Each row comes from the steps of one walk. Every step used is in the known rows, and no mark comes twice. Write the walk behind each row, first mark first.
Known rows
E, L, M, S, X, D, R: [ 1.69 -1.04  0.22 -0.77 -0.18  4.30  1.48 -1.11  0.02  1.12  0.16 -1.55
 -2.80  2.07  3.50  1.63 -2.43 -2.19  1.14  0.18 -2.17  1.03  0.13]
K, S, X, D, E, L: [ 0.10 -0.07  1.87 -1.88 -1.10 -3.25  0.26 -0.12 -1.88  1.84  0.62  8.00
 -1.74  0.84  0.62  1.21  0.87 -3.64  0.24  0.28  1.05 -2.63 -1.48]
D, E, S, X, L: [ 1.35  3.20  2.26  1.51  1.26 -4.04 -1.62  0.62 -1.31  2.49  0.36 -0.31
 -8.30  0.18 -0.76 -0.78 -0.23  0.57 -1.32  0.00  0.83 -3.63  0.74]
D, X, L: [ 0.85  1.39  1.22  1.80 -0.44 -1.27 -0.51 -0.05 -1.62  1.18 -0.95  4.38
 -2.34 -1.64  0.42 -1.76  0.85  1.94 -1.48 -0.17 -0.36 -2.28 -0.45]
R, L, M: [-2.28 -3.01 -2.51 -1.37  0.73  0.52 -1.01 -0.25  0.38 -3.20  0.21 -0.52
  2.93 -0.44 -2.13  0.96 -0.96  1.95 -0.46  0.01 -1.25  0.42 -0.27]
K, S, X, D, E, L, M: [-0.44 -0.13  0.40 -2.17 -1.43 -1.15  0.26  0.18 -2.46  0.97 -0.18  6.39
  0.58  2.94  0.02  2.08 -0.51 -3.77  1.03  0.15 -0.73 -1.80 -1.15]
D, X, L, M, S: [ 1.39  1.54  0.01  1.22 -0.11  4.14 -0.95  0.31 -0.94  0.34  0.36  0.44
 -1.29  1.08  0.46 -0.72 -0.26  1.88  0.37 -0.02 -1.54 -1.23  0.77]
L, M: [-1.60 -1.38 -0.41 -0.58 -1.36  1.69  0.60  0.33  1.49 -1.52 -0.53 -0.41
  8.55 -0.10 -3.18 -0.73 -1.92  0.67  0.42 -0.40 -1.72  1.89  0.23]
E, D, R, L, M, S: [-0.41 -2.95 -2.99 -0.10  2.31  5.14  2.04 -1.06 -0.59 -2.87 -0.89 -5.27
 -3.13  0.44  3.37 -0.37  3.88  1.49  0.90  0.10 -0.95 -3.23 -0.15]
L, M, S, X: [ 0.29 -1.70 -0.60 -1.02 -0.12  1.83 -1.87  0.52  1.95  0.28  1.16 -2.85
  3.63  0.58 -2.39  0.26 -1.79  0.28  2.38  0.25 -1.02 -0.50  0.27]
L, M, S: [-0.08 -1.25 -0.17 -0.92 -0.48  5.40  0.25  0.48  3.22 -1.33  2.05 -3.47
  6.43  0.30 -2.50 -0.07 -1.40  0.66  1.67 -0.11 -0.76  1.73  1.27]
X, D, E, L, M: [-0.61  1.39  1.93  0.32 -2.43  1.60  1.68 -0.12 -0.19 -0.30 -1.32 -1.20
  1.19  2.40  0.42  0.26 -0.33 -3.73 -0.59 -0.03 -0.11  2.94  0.78]
L, M, S, X, D, R: [ 0.62 -1.69 -1.45 -0.73  0.74  4.41 -0.17  0.46  0.02  0.22  0.39 -4.51
  0.56  1.86  1.57 -0.60  0.34 -2.23  2.43  0.13 -1.46  0.62  1.53]
L, M, S, X, D: [ 0.70 -1.44 -0.49 -0.92 -0.13  3.11 -0.03  0.20  1.56 -0.41  2.11 -4.68
  4.31  1.37 -0.57  0.81 -0.23 -1.95  2.32  0.36  0.49  1.89  0.57]
E, S: [-0.08  0.38  2.09 -0.18  1.00 -0.46  2.70 -1.04  2.06 -1.13  1.92 -2.77
  2.54 -2.20 -1.62 -0.10 -1.34  0.01 -1.18 -0.29  1.94  1.05  0.37]
E, L, M: [-0.23 -0.66  1.11 -0.64 -2.30  1.74  1.89 -1.34  1.53 -0.43 -0.75  2.29
  4.96  0.06 -1.18  1.67 -4.79  0.78 -0.61 -0.29 -2.65  1.93 -1.21]
R, D, E, S: [-1.52  4.04  1.11  0.72 -1.27 -2.72 -0.42  0.15  0.94  1.08 -0.90 -2.72
  2.35 -0.39 -0.50 -1.05  0.28 -0.57 -1.12 -0.54  4.23  2.08  1.92]
X, S, M, L: [-0.12  0.78  0.46  1.24  0.98 -1.89  1.85  0.95  1.79 -2.76  0.99  1.01
  0.38 -2.30 -3.46  0.83 -0.81  3.08 -1.65 -0.04 -0.90  4.01 -0.81]
X, L: [ 1.50  0.11  1.45  1.45 -0.58  0.77  1.97 -0.04  1.18  1.20  2.97  4.88
  1.46 -2.31 -0.63 -0.56 -0.68  3.98 -1.78 -0.45 -0.25  0.54 -0.45]
K, S, X, D, E: [-0.82 -0.55  0.66 -1.78 -0.48 -3.52 -0.54  1.01 -1.93  1.19  0.78  6.04
  0.65  0.50 -0.82 -0.51  3.09 -3.82  0.95  0.20  1.93 -2.83 -0.51]
S, X, D, E, L: [ 0.44  0.65  2.67  0.11 -1.35 -4.93 -1.00 -0.06 -0.79  2.39 -1.49  1.48
 -4.55  0.26  0.83 -0.08  0.68 -3.75 -0.45  0.38  1.25 -0.78 -0.83]
X, S, M: [ 0.86  0.70  0.38  1.32  2.16 -3.28  2.30  1.51  1.94 -1.81  0.57  0.24
  2.40 -1.35 -2.42 -0.04 -0.65 -0.63 -1.90 -0.33  0.60  3.33 -0.50]
X, D, R, L: [-1.12 -2.79 -1.63 -0.38  1.52  1.25  1.89 -0.53 -1.09 -1.78  0.21 -0.72
 -2.88 -1.29  3.32 -1.48  3.49 -1.87 -1.19 -0.12  0.61  1.02  1.01]
S, M, L: [-0.82 -1.21  0.62 -0.11  1.70 -3.86 -0.19  0.90  1.28 -2.29 -0.04  6.64
  2.44 -4.05 -4.93 -0.44 -1.27  3.68 -0.60  0.32 -3.57  2.94 -1.22]
D, R, L, M, S, X: [-0.55 -3.63 -3.66 -1.44  2.91  1.75 -3.05  0.48 -1.19 -0.60 -0.58 -1.79
 -6.68  0.44  1.64 -0.72  0.07  0.97  1.26  0.20 -3.06 -3.42  0.96]
L, M, S, X, D, E: [ 0.17  0.15 -0.05 -0.32 -0.49  2.08 -2.15  1.41  0.47  0.33  0.47 -5.27
  0.57  2.83 -1.12 -0.50  1.08 -3.13  2.41  0.42  0.38  0.20  1.71]

Write each row's walk
[ 1.38 -0.93  1.15 -1.12 -1.10  1.97 -0.15 -1.01  2.04  1.18  0.90  0.07
  0.20  0.71 -0.24  2.44 -4.50  0.45  1.20  0.32 -2.07  0.08 -1.13]
E, L, M, S, X
[ 0.28  1.98  0.31  1.62  2.14 -4.73 -0.30  1.26 -0.91 -1.55 -2.78  0.29
 -1.32 -0.75 -0.95 -1.49  1.10 -2.20 -1.60 -0.14  0.34  0.29 -0.51]
D, X, S, M
[ 1.12 -0.47 -0.42  0.67 -0.30 -1.49 -1.10  0.38 -1.01  1.91  0.69  3.54
  0.77  0.39 -1.27  0.63 -2.48  3.43  0.04 -0.16 -2.38 -1.45 -1.16]
S, X, L, M
[-1.59 -3.02 -3.39  0.13  1.76  2.11  2.21 -1.21 -1.98 -3.05 -2.93 -2.85
 -1.81  0.07  2.80 -0.84  3.37  1.61 -0.09 -0.18 -1.76 -3.46 -0.89]
E, D, R, L, M
[-0.55 -2.39  0.24 -2.50 -0.08 -4.00 -0.57  0.38 -0.38  1.17  1.30  8.66
  3.79 -1.81 -2.46  0.12  0.04 -0.15  0.88  0.00  0.31 -3.95 -1.95]
K, S, X
[ 0.71  0.17 -0.27  1.09 -0.93  3.44  1.72  0.19  0.33  0.16  1.96  2.87
  4.40  0.25 -1.32  0.34 -2.33  4.10 -0.81 -0.57 -2.41  1.65  0.12]
X, L, M
[-1.25  3.70 -0.82  1.79 -1.03 -3.88 -0.83  0.16 -0.69 -1.04 -2.76  0.84
  1.62 -1.27 -0.41  0.44  0.40  2.17 -1.34 -0.21  1.65  3.96 -0.62]
R, D, X, S, M, L
[ 3.16 -0.46  1.29  0.63  0.91  0.58 -0.89  0.33  1.93  2.81  4.30  1.68
 -3.49 -1.71 -0.04  0.19 -0.20  2.99  0.62  0.34  0.72 -1.99 -0.35]
M, S, X, L
[ 2.00  0.30 -0.05  0.92 -0.20  6.74  1.53  0.27  1.87  0.30  4.16  0.27
  2.73  0.65 -0.67  0.75 -1.80  3.97  0.33 -0.22 -1.45  1.51  0.94]
X, L, M, S
[-0.91 -3.18 -3.16 -1.01  1.68 -1.26 -1.14 -0.16 -2.88 -0.61 -1.60 -1.22
 -3.43  1.07  2.44 -0.25  1.18 -1.91  0.46  0.20 -1.47 -0.89  0.05]
S, X, D, R, L, M
[-0.03  2.87  0.53 -0.13 -2.80 -1.15 -3.20  0.15  0.89  3.20 -1.54 -0.35
 -0.39  2.30  0.68  1.33 -2.20 -0.31  1.05  0.00  1.04  0.61  0.45]
R, D, E, L, M, S, X
[ 1.00 -0.61  1.38 -0.91 -1.50  5.11  1.64 -1.11  3.17 -0.24  1.62 -0.39
  3.10  0.49 -0.45  2.17 -4.20  0.62  0.64  0.03 -1.71  2.05 -0.24]
E, L, M, S
[-0.31  0.57  1.24 -0.17  3.59 -2.67  1.93 -0.18  1.21 -2.92  1.61  1.49
  0.14 -3.21 -3.85  1.00 -2.53  2.74 -1.21  0.26 -1.75  3.13 -0.42]
E, S, M, L
[-0.59 -2.76 -2.70 -0.86  1.98  6.44  1.48 -0.18 -0.32 -2.51  1.50 -4.48
 -2.02  1.07  3.40 -0.33  2.45 -1.80  0.58  0.05 -0.26  2.34  2.19]
X, D, R, L, M, S
[-0.20  1.83  0.25  2.46  0.86 -2.50  2.33 -0.67 -1.67 -3.38 -3.36 -2.33
 -2.82 -1.43  0.16  0.14  4.00  1.67 -1.03  0.22  0.64 -1.19 -2.70]
E, D, X, S, M, L
[-0.06  4.83 -0.49  1.30 -0.86 -2.24 -1.81  0.45 -1.59  2.57 -0.57 -1.39
 -0.72  2.55  0.38  0.83 -1.82  1.60 -0.53 -0.46  1.69  0.40  1.36]
R, D, E, S, X, L, M
[-0.83 -1.54 -2.11 -1.12  1.54  1.13 -3.27  0.78 -0.60 -1.54  1.01 -4.74
 -4.60  2.38  0.12  0.91  2.16 -1.74  1.21  0.77  0.91 -0.99  1.16]
R, L, M, S, X, D, E
[-0.49  3.19 -1.44  1.40 -2.50  0.14 -0.76 -0.24 -1.84  1.30 -1.88  2.56
  4.93  0.92  1.46 -0.10 -0.89  2.65 -0.70 -0.63  0.56  1.89  0.23]
R, D, X, L, M
[-0.41 -3.08 -2.71 -1.58  1.72  2.29 -1.32 -0.16  0.41 -2.25  2.60 -4.40
 -0.63  1.08  0.45  2.23  0.81 -0.54  1.22  0.71  1.02  0.66 -0.05]
R, L, M, S, X, D
[-0.28 -2.22  0.15 -2.28 -0.28 -2.47  1.33 -0.02 -0.94  0.50  2.35  6.77
  4.65 -0.82 -0.56  0.74  1.57 -2.63  0.86  0.15  1.99 -1.39 -1.62]
K, S, X, D
[-0.44 -3.23 -1.83 -0.85  2.03 -3.34 -0.96 -0.32 -2.27  0.26 -0.81  0.11
 -5.63 -1.14  3.06 -1.06  2.67 -1.92 -0.32  0.29  0.30 -1.54 -0.31]
S, X, D, R, L
[-1.06 -3.26 -3.29 -1.21  2.34  4.93 -1.11  0.43 -0.06 -1.96  0.09 -2.34
 -3.87  0.25  1.35 -1.05  0.43  1.23  0.65 -0.09 -2.93 -1.32  1.85]
D, R, L, M, S
[-1.18  3.25  1.87  0.50 -3.75 -3.06 -1.03 -0.25  1.17  2.62 -2.10  2.85
  1.51 -0.40  0.39 -0.27 -0.97 -0.01 -1.31 -0.43  2.13  2.11  0.24]
R, D, E, L
[-0.49 -1.63 -0.09  1.07  0.39  0.51  3.48 -1.01 -0.47 -0.65 -2.65 -1.25
  0.12 -1.97  2.40 -2.78  4.09  0.56 -0.17 -0.48 -0.32 -2.90 -0.85]
E, D, R
[ 1.10  1.37  1.04  2.51 -0.37 -0.56  2.67 -1.50 -2.16 -0.05 -1.93  1.05
 -1.88 -1.39  2.52 -1.14  4.24  2.04 -1.10 -0.10  1.06 -4.05 -2.35]
E, D, X, L
[-1.81  1.89 -0.10  0.36 -2.60 -3.63 -1.70 -0.50 -0.17  1.09 -3.16  1.48
  5.72 -1.76  0.49 -1.77  1.07 -0.18 -0.44 -0.40  2.94  1.26 -0.12]
R, D, X
[-1.18  1.43  2.09  0.11 -2.51 -0.01 -1.02  0.49  0.24  0.54 -2.84  1.38
 -0.50  1.58 -1.77 -0.44 -2.58 -0.87 -0.51 -0.17 -2.43 -0.24  0.47]
D, E, L, M
[ 0.06 -1.33 -1.14 -0.71  3.81 -2.33  1.08 -1.21 -2.07 -0.82  0.74 -4.05
 -7.72 -0.68  3.47  0.57  1.07 -2.11 -1.05  0.29  1.65 -0.96  0.26]
E, S, X, D, R, L
[ 1.32 -1.66  1.23 -0.72  0.44 -1.13 -1.76  0.39  2.93  1.54  2.41 -0.87
 -0.11 -2.14 -1.49 -0.66  0.29  0.14  1.59  0.47  1.34 -1.60 -0.32]
M, S, X
[-0.43  2.05  2.21  0.35  0.95 -5.67 -2.37  0.69 -0.48  1.48 -1.36 -2.53
 -5.48 -0.31 -2.14 -1.63  0.21 -1.85 -0.33  0.15  1.46 -3.44  0.80]
D, E, S, X
[ 0.51  3.19 -1.12  1.28 -1.82  3.19 -1.06 -0.20 -0.43  1.47  0.08  0.17
  3.35  1.19  1.89  0.26 -0.40  2.68  0.36 -0.40  1.15  1.98  0.97]
R, D, X, L, M, S
[ 0.67  1.10  1.78 -0.29 -1.21 -0.04 -3.16  0.71  0.56  2.06 -1.56 -0.43
 -4.79  2.21 -1.16  0.36 -2.26 -1.22  1.09  0.37 -2.00 -2.31  0.31]
D, E, L, M, S, X
[ 0.63  0.19  1.52 -0.25  1.41 -2.88  2.27 -1.07  0.28 -0.09  1.85 -4.22
  0.21 -0.98  0.56  0.75 -0.18 -2.76 -0.44  0.25  3.27  1.13 -0.35]
E, S, X, D
[ 0.55  1.58  2.15  0.21 -1.71  4.73  1.45 -0.16  1.30 -0.09  0.75 -3.48
 -0.52  2.65  1.06  0.70  0.35 -3.90  0.40  0.22  0.70  3.40  1.58]
X, D, E, L, M, S
[-0.33  1.85  1.09  1.58 -1.28 -1.61  0.12  0.10 -0.29 -0.75 -2.12 -2.94
 -1.02 -0.83 -0.15 -1.60  1.72 -1.48 -1.43 -0.32  2.47 -0.66 -0.19]
D, X, S
[-0.05  3.22 -0.08  1.59 -2.16 -2.01 -0.72 -0.44 -1.15  2.24 -1.21  4.13
  2.56 -1.31  2.03 -0.87  0.55  2.69 -1.46 -0.54  2.27  0.97 -0.22]
R, D, X, L
